What can hang from each mark:
Q839: Q201 Q260
Q801: Q724
Q260: Q480 Q724
Q724: Q260 Q801
Q201: Q839
Q980: Q480
Q555: Q480
Q475: Q480
Q480: Q260 Q475 Q555 Q980

Known rows, with every way that one mark hangs from another:
Q724[Q260[Q480[Q475 Q555]] Q801]: [ -0.3  -7.8  -7.3   3.4  -1.1   3.1  10.2   0.9   7.9 -17.6   5.4  13.8
 -10.4 -13.5 -24.5   2.6  10.6   1.7  18.1   0.2]
Q475[Q480[Q260 Q980]]: [ 13.1 -25.4  -2.0  -7.5   3.5   4.3   4.2  -4.0 -27.3  -2.8  12.1   0.7
   2.1  11.8 -13.6  18.0   2.8   8.2 -15.5  -9.7]
Q801[Q724]: [-12.9  25.8  -2.7  -7.8  15.3  -9.1 -10.8  -7.9  -4.5   0.8  -1.2  -6.3
   7.7   3.6  29.5  -8.9 -19.6 -10.4 -19.5  -0.2]
Q980[Q480[Q260[Q724] Q475 Q555]]: [  0.7 -22.4  29.4  16.0  -3.9  -2.9 -14.9 -10.2   0.3  18.5  -5.2  -6.6
  -2.0   9.7   3.6  13.4  14.6   7.2  16.7   7.3]
Q260[Q480[Q475]]: [ -0.3  49.6  -3.6  13.5   0.9  -4.6   0.5  -7.2   5.4  -1.2 -21.3 -20.2
   3.1   3.5  -9.2 -12.5  -7.2  -0.2  -7.4  10.1]
Q260[Q480[Q475 Q980] Q724[Q801]]: [  4.3  15.9  -5.6  -9.1  -1.8  11.3  -2.0  -8.3  17.0   5.4 -26.2   2.6
   1.4 -15.0 -11.2 -21.0   0.4   2.8   8.2  10.2]
Q839[Q201 Q260[Q480[Q475]]]: [ -4.5  28.6  -7.6   0.6  -7.6  -7.2   4.5   8.6  14.0 -14.5 -12.9 -19.5
   8.2  -2.9 -20.3 -33.1  -8.1  -5.6   2.1   8.6]
Q260[Q480[Q555] Q724]: [  2.0  21.2 -14.3   9.4  -1.8  -1.0  -6.5   1.8  21.2  12.0  -3.1   3.1
   2.8   8.4  19.5 -10.2  -2.9  -0.5  10.2  22.8]
Q201[Q839]: [-12.4  37.8   7.3  -4.2   5.9  -6.6  -3.1   2.7 -20.3  -3.6  -7.3 -16.4
  -3.7  -3.1  34.5  -0.8 -18.5 -18.8 -28.0 -11.8]
Q201[Q839[Q260[Q480 Q724[Q801]]]]: [-18.6  45.1 -16.5 -12.9  -6.8   4.4  -4.1  16.7  13.0 -13.9 -25.7   0.6
   2.0 -25.7  43.5 -11.0 -15.6 -15.6   3.2  -0.6]
Q980[Q480[Q260]]: [  7.6  20.4  20.8   3.7   1.8 -12.5  -5.7  -1.8  -8.4   0.7   6.7 -17.8
   1.9  10.0  13.6  24.6   1.4  -3.3  -0.8 -10.2]
Q201[Q839[Q260]]: [-18.5  33.1  -8.6  -6.1  -0.5  -8.5  -3.0  17.8 -11.1 -11.3   0.3 -11.0
  -2.0  -4.4  41.1  -5.5 -18.2 -19.7 -17.2 -20.5]
Q980[Q480[Q260[Q724[Q801]] Q475 Q555]]: [  0.9 -33.8  28.8   6.3  -3.2   3.8 -12.3 -13.5   0.2   6.6 -12.7   2.3
  -5.2  -7.1  -2.7  19.8  20.0   4.0  22.3   3.1]
Q555[Q480[Q260[Q724] Q475 Q980]]: [  2.1 -18.1  20.6   6.3  -3.6   2.2   1.3  -2.5   4.8  24.6   1.0  -3.8
   5.4   6.2  -5.3   1.6   2.4   7.9  -5.8  -2.3]
Q801[Q724[Q260[Q480[Q555]]]]: [ -6.0   4.5 -10.0  -3.3   8.6  -4.5   2.4   3.4  11.8  -6.5  21.0  19.0
   1.9  -0.3  16.2  -1.2  -6.6   2.8   7.5   5.8]
Q801[Q724[Q260[Q480]]]: [-11.3  35.3 -12.5  -8.8  10.0  -7.3   0.4   2.8   9.6 -10.6  10.2   3.5
   8.1  -3.5  20.0 -10.2 -19.2  -2.7  -2.0   2.7]
Q260[Q480[Q475 Q555 Q980] Q724[Q801]]: [  9.9 -14.8  -3.6  -3.7  -2.7  14.8   0.0  -8.6  18.1   8.6 -15.6  19.5
  -5.2 -12.3 -15.0 -11.2  13.1   8.8  18.6  13.6]
Q475[Q480]: [  3.4  21.5 -16.9   1.4   5.7  -6.0  -0.7  -5.8 -23.8  -8.5  -4.5 -14.2
   6.9   7.3   2.7  -5.4 -12.1  -3.6 -30.4   5.1]
Q801[Q724[Q260]]: [-19.2  10.0  -7.6 -12.5  13.8 -10.3  -5.8   2.0  -4.9  -6.8  21.9   3.2
   4.0  -0.9  25.4 -10.0 -19.9 -10.1 -10.1  -8.7]
Q475[Q480[Q260]]: [  0.8  -6.6  -3.7   4.0   3.8  -1.9  -1.1  -5.4 -26.4  -9.3   2.0 -12.8
   5.0  11.5  -5.3  21.2  -2.5   2.8 -19.0  -1.3]
Q724[Q260[Q480[Q555]] Q801]: [  4.3  -0.2 -16.7  -4.5   0.4  -0.1  11.3   9.3  10.1 -19.1  20.4  20.4
  -7.9 -11.1  -4.0  10.6   5.5  -3.5  18.1  -1.6]
Q480[Q555 Q980]: [ 14.7 -18.4  -5.3  -4.5   4.8  -1.4   2.8   1.6  -3.9   9.5  25.2  14.8
  -7.7  11.8   2.4   1.3   5.5  -1.1  -1.5  -9.1]
Q839[Q201 Q260]: [ -7.6  12.5 -12.8 -11.3  -2.3 -13.1  -0.7  16.3   3.0 -13.5  14.8 -13.1
   6.2   1.8   5.1 -25.7 -13.2 -19.0  -5.3  -4.6]

Rows:
[  9.7  -4.9  -2.7   5.6  -3.3   8.4  -2.3  -6.0  17.4  20.8  -8.8   9.3
  -2.2   4.3  -8.7 -19.5   7.1  12.4  12.9  17.5]  Q260[Q480[Q475 Q555 Q980] Q724]
[ 11.9 -17.1  -4.6   2.0  -2.0   2.7  12.4   3.9   8.1   0.2  22.6  18.2
  -9.5   2.9 -26.2  -6.6  10.4  11.9  15.7  -3.4]  Q724[Q260[Q480[Q475 Q555 Q980]]]
[ 10.0 -13.9  23.3   6.5  -0.9  -1.6  11.3  -1.3  -5.8  12.5   8.5  -5.5
   1.3   8.5 -18.5  14.6   5.6   8.4 -12.8 -15.6]  Q555[Q480[Q260 Q475 Q980]]
[  1.4  -0.9   0.2   0.5  -7.7   6.0   9.0  12.0   2.5  -2.5  -7.1  12.5
  -9.2  -6.4   2.6  -6.4   4.4   5.3   3.4 -12.3]  Q201[Q839[Q260[Q480[Q475 Q555 Q980]]]]
[  0.5 -67.9  14.3  -5.4  -1.2  16.4  -6.7  -8.8   0.1  12.0   2.7  19.3
 -10.5  -5.0 -20.2  14.7  21.8   6.9  23.4  -4.1]  Q480[Q260[Q724[Q801]] Q475 Q555 Q980]
[ -8.0  33.3  -7.5   2.3  -0.9   5.2  -6.9  -9.8  16.8  -0.5 -36.0 -10.0
   3.8 -15.4  -2.4 -18.8  -4.4  -3.7   5.9  18.9]  Q260[Q480[Q475] Q724[Q801]]
[-10.2  -8.9  18.6   7.1  -2.9   1.4  -1.2  -6.0   3.5   7.1 -16.0  -7.8
   5.1 -10.0  -1.2  11.7   2.1  -1.1  -3.4   1.9]  Q555[Q480[Q260[Q724[Q801]] Q475]]
[  0.1  35.9 -17.5  -7.4  -6.4  -9.9   5.9  17.6  17.2 -16.7   2.6 -13.2
  10.2  -1.1   0.7 -25.2 -12.5 -11.7   2.7   6.5]  Q839[Q201 Q260[Q480]]
[ 12.0  30.0  -3.1   1.7   0.7   1.7   5.6  -5.7   6.6   4.9 -11.9  -8.2
   0.4   2.9 -18.3 -15.2  -1.5   6.6  -4.5   1.5]  Q260[Q480[Q475 Q980]]
[  7.4   9.7  -5.7 -10.6  -8.1  -0.4   9.0   9.5  14.2  -8.4  -2.8  -6.7
   5.3  -3.7 -28.5 -34.8  -2.6   1.2   5.8   1.0]  Q839[Q201 Q260[Q480[Q475 Q980]]]
[ -4.3 -36.1  16.3  17.0   1.5  -0.7  -4.6  -7.3 -10.0   5.4   7.4  -3.4
  -8.7  13.5 -18.6  23.8  14.3   4.1   6.3  -5.2]  Q480[Q260 Q475 Q555]
[ 11.3 -61.2  -2.5  -3.9  -0.4  11.3  -4.0  -4.4 -15.8  12.6  14.5  17.5
  -0.6  12.6  -4.8  13.9  11.3  14.1   2.0   6.4]  Q475[Q480[Q260[Q724] Q555 Q980]]
[ -6.4 -20.5  -7.3  -7.1   1.5   8.0  -8.7  -8.0 -17.3  -8.5 -12.2  -3.1
   5.4  -7.2   2.2  13.5  -0.3  -0.7  -5.7   8.0]  Q475[Q480[Q260[Q724[Q801]]]]
[ 18.9 -56.2   0.8  -2.3   2.5   7.0   6.1  -3.4 -26.0   0.8  21.5  16.9
  -4.1  14.8 -18.6  27.4  15.2  13.6  -5.2  -6.8]  Q475[Q480[Q260 Q555 Q980]]
[-26.4  19.3 -11.7 -17.0  -3.2   1.4 -10.5  15.0  -1.8 -10.5 -14.9   0.8
  -1.0 -23.7  48.5 -10.7 -16.0 -22.8  -3.6 -10.9]  Q201[Q839[Q260[Q724[Q801]]]]
[-13.4  12.9 -14.2  -7.1  -7.9   6.8  -2.4  17.5  14.8 -10.8 -15.7  16.3
  -3.6 -21.8  39.5  -4.0  -3.2  -9.7  13.3   1.9]  Q201[Q839[Q260[Q480[Q555] Q724[Q801]]]]
[ -2.3   4.6  -5.4   7.9  -2.8   8.1  -4.8  -9.8  17.3   3.1 -25.6   5.8
  -2.3 -10.8  -6.3 -10.2   7.9   1.9  15.5  21.7]  Q260[Q480[Q475 Q555] Q724[Q801]]
[ -2.3   5.1  22.2  17.9  -0.5  -8.4   6.5  -2.9  -5.0   6.4  -0.4 -18.2
   3.8  10.0  -9.2  17.5   0.5   2.1 -16.3  -7.7]  Q555[Q480[Q260 Q475]]
[  6.2  13.3  -7.9  -3.7  -0.9  -0.1  10.6   3.5   6.9  -3.2  11.9   1.5
  -2.9  -1.3 -23.1 -14.5  -2.0   6.0   5.3  -6.6]  Q724[Q260[Q480[Q475 Q980]]]
[ 14.4  -6.1  14.4  -1.2   0.8  -5.2  12.5   7.0  -2.9  10.3  25.0   1.7
   3.5  10.6   1.6  22.4   1.0   2.4 -12.7 -17.7]  Q555[Q480[Q260 Q980]]
[  9.8 -27.5   4.8   3.9   3.4   1.6   1.1  -6.9  -6.2  12.0  10.1   8.6
  -9.7   9.0 -18.0  -5.8   9.8   4.2  -1.6  -6.3]  Q480[Q475 Q555 Q980]
[ -5.8  32.5  -9.3   8.5  -0.7  -6.3   5.7   1.9   6.9  -9.2   2.0 -12.0
  -0.7  -0.9 -13.6 -12.4  -6.8  -0.3   2.3   1.5]  Q724[Q260[Q480[Q475]]]
[  8.6 -18.8  32.5  17.4  -1.1  -6.3  -4.6 -10.3  -9.4   6.5   1.9  -7.7
  -6.2  12.1 -11.5  24.7  17.7   7.3   9.3  -5.9]  Q980[Q480[Q260 Q475 Q555]]
[-5.7 -0.1  9.1 -1.0 -1.4 -1.4 -0.2  2.3  6.2  4.2 -0.1 -1.4  7.1 -6.7
 19.2 18.2 -2.1 -7.4 -3.2 -0.9]  Q555[Q480[Q260[Q724[Q801]]]]
[  5.7 -28.4  -5.3  -9.7   0.8   8.5  -6.4  -4.7 -17.2   8.9   3.7   1.6
   6.1   8.9  -1.0   5.3  -0.6   8.7  -8.5   3.4]  Q475[Q480[Q260[Q724] Q980]]
[  6.2 -37.0  -0.8   8.5   2.4   0.7   0.9  -5.1 -25.3  -5.5  12.2   4.0
  -1.8  15.5 -10.1  29.4   9.7   8.0  -9.0   1.5]  Q475[Q480[Q260 Q555]]
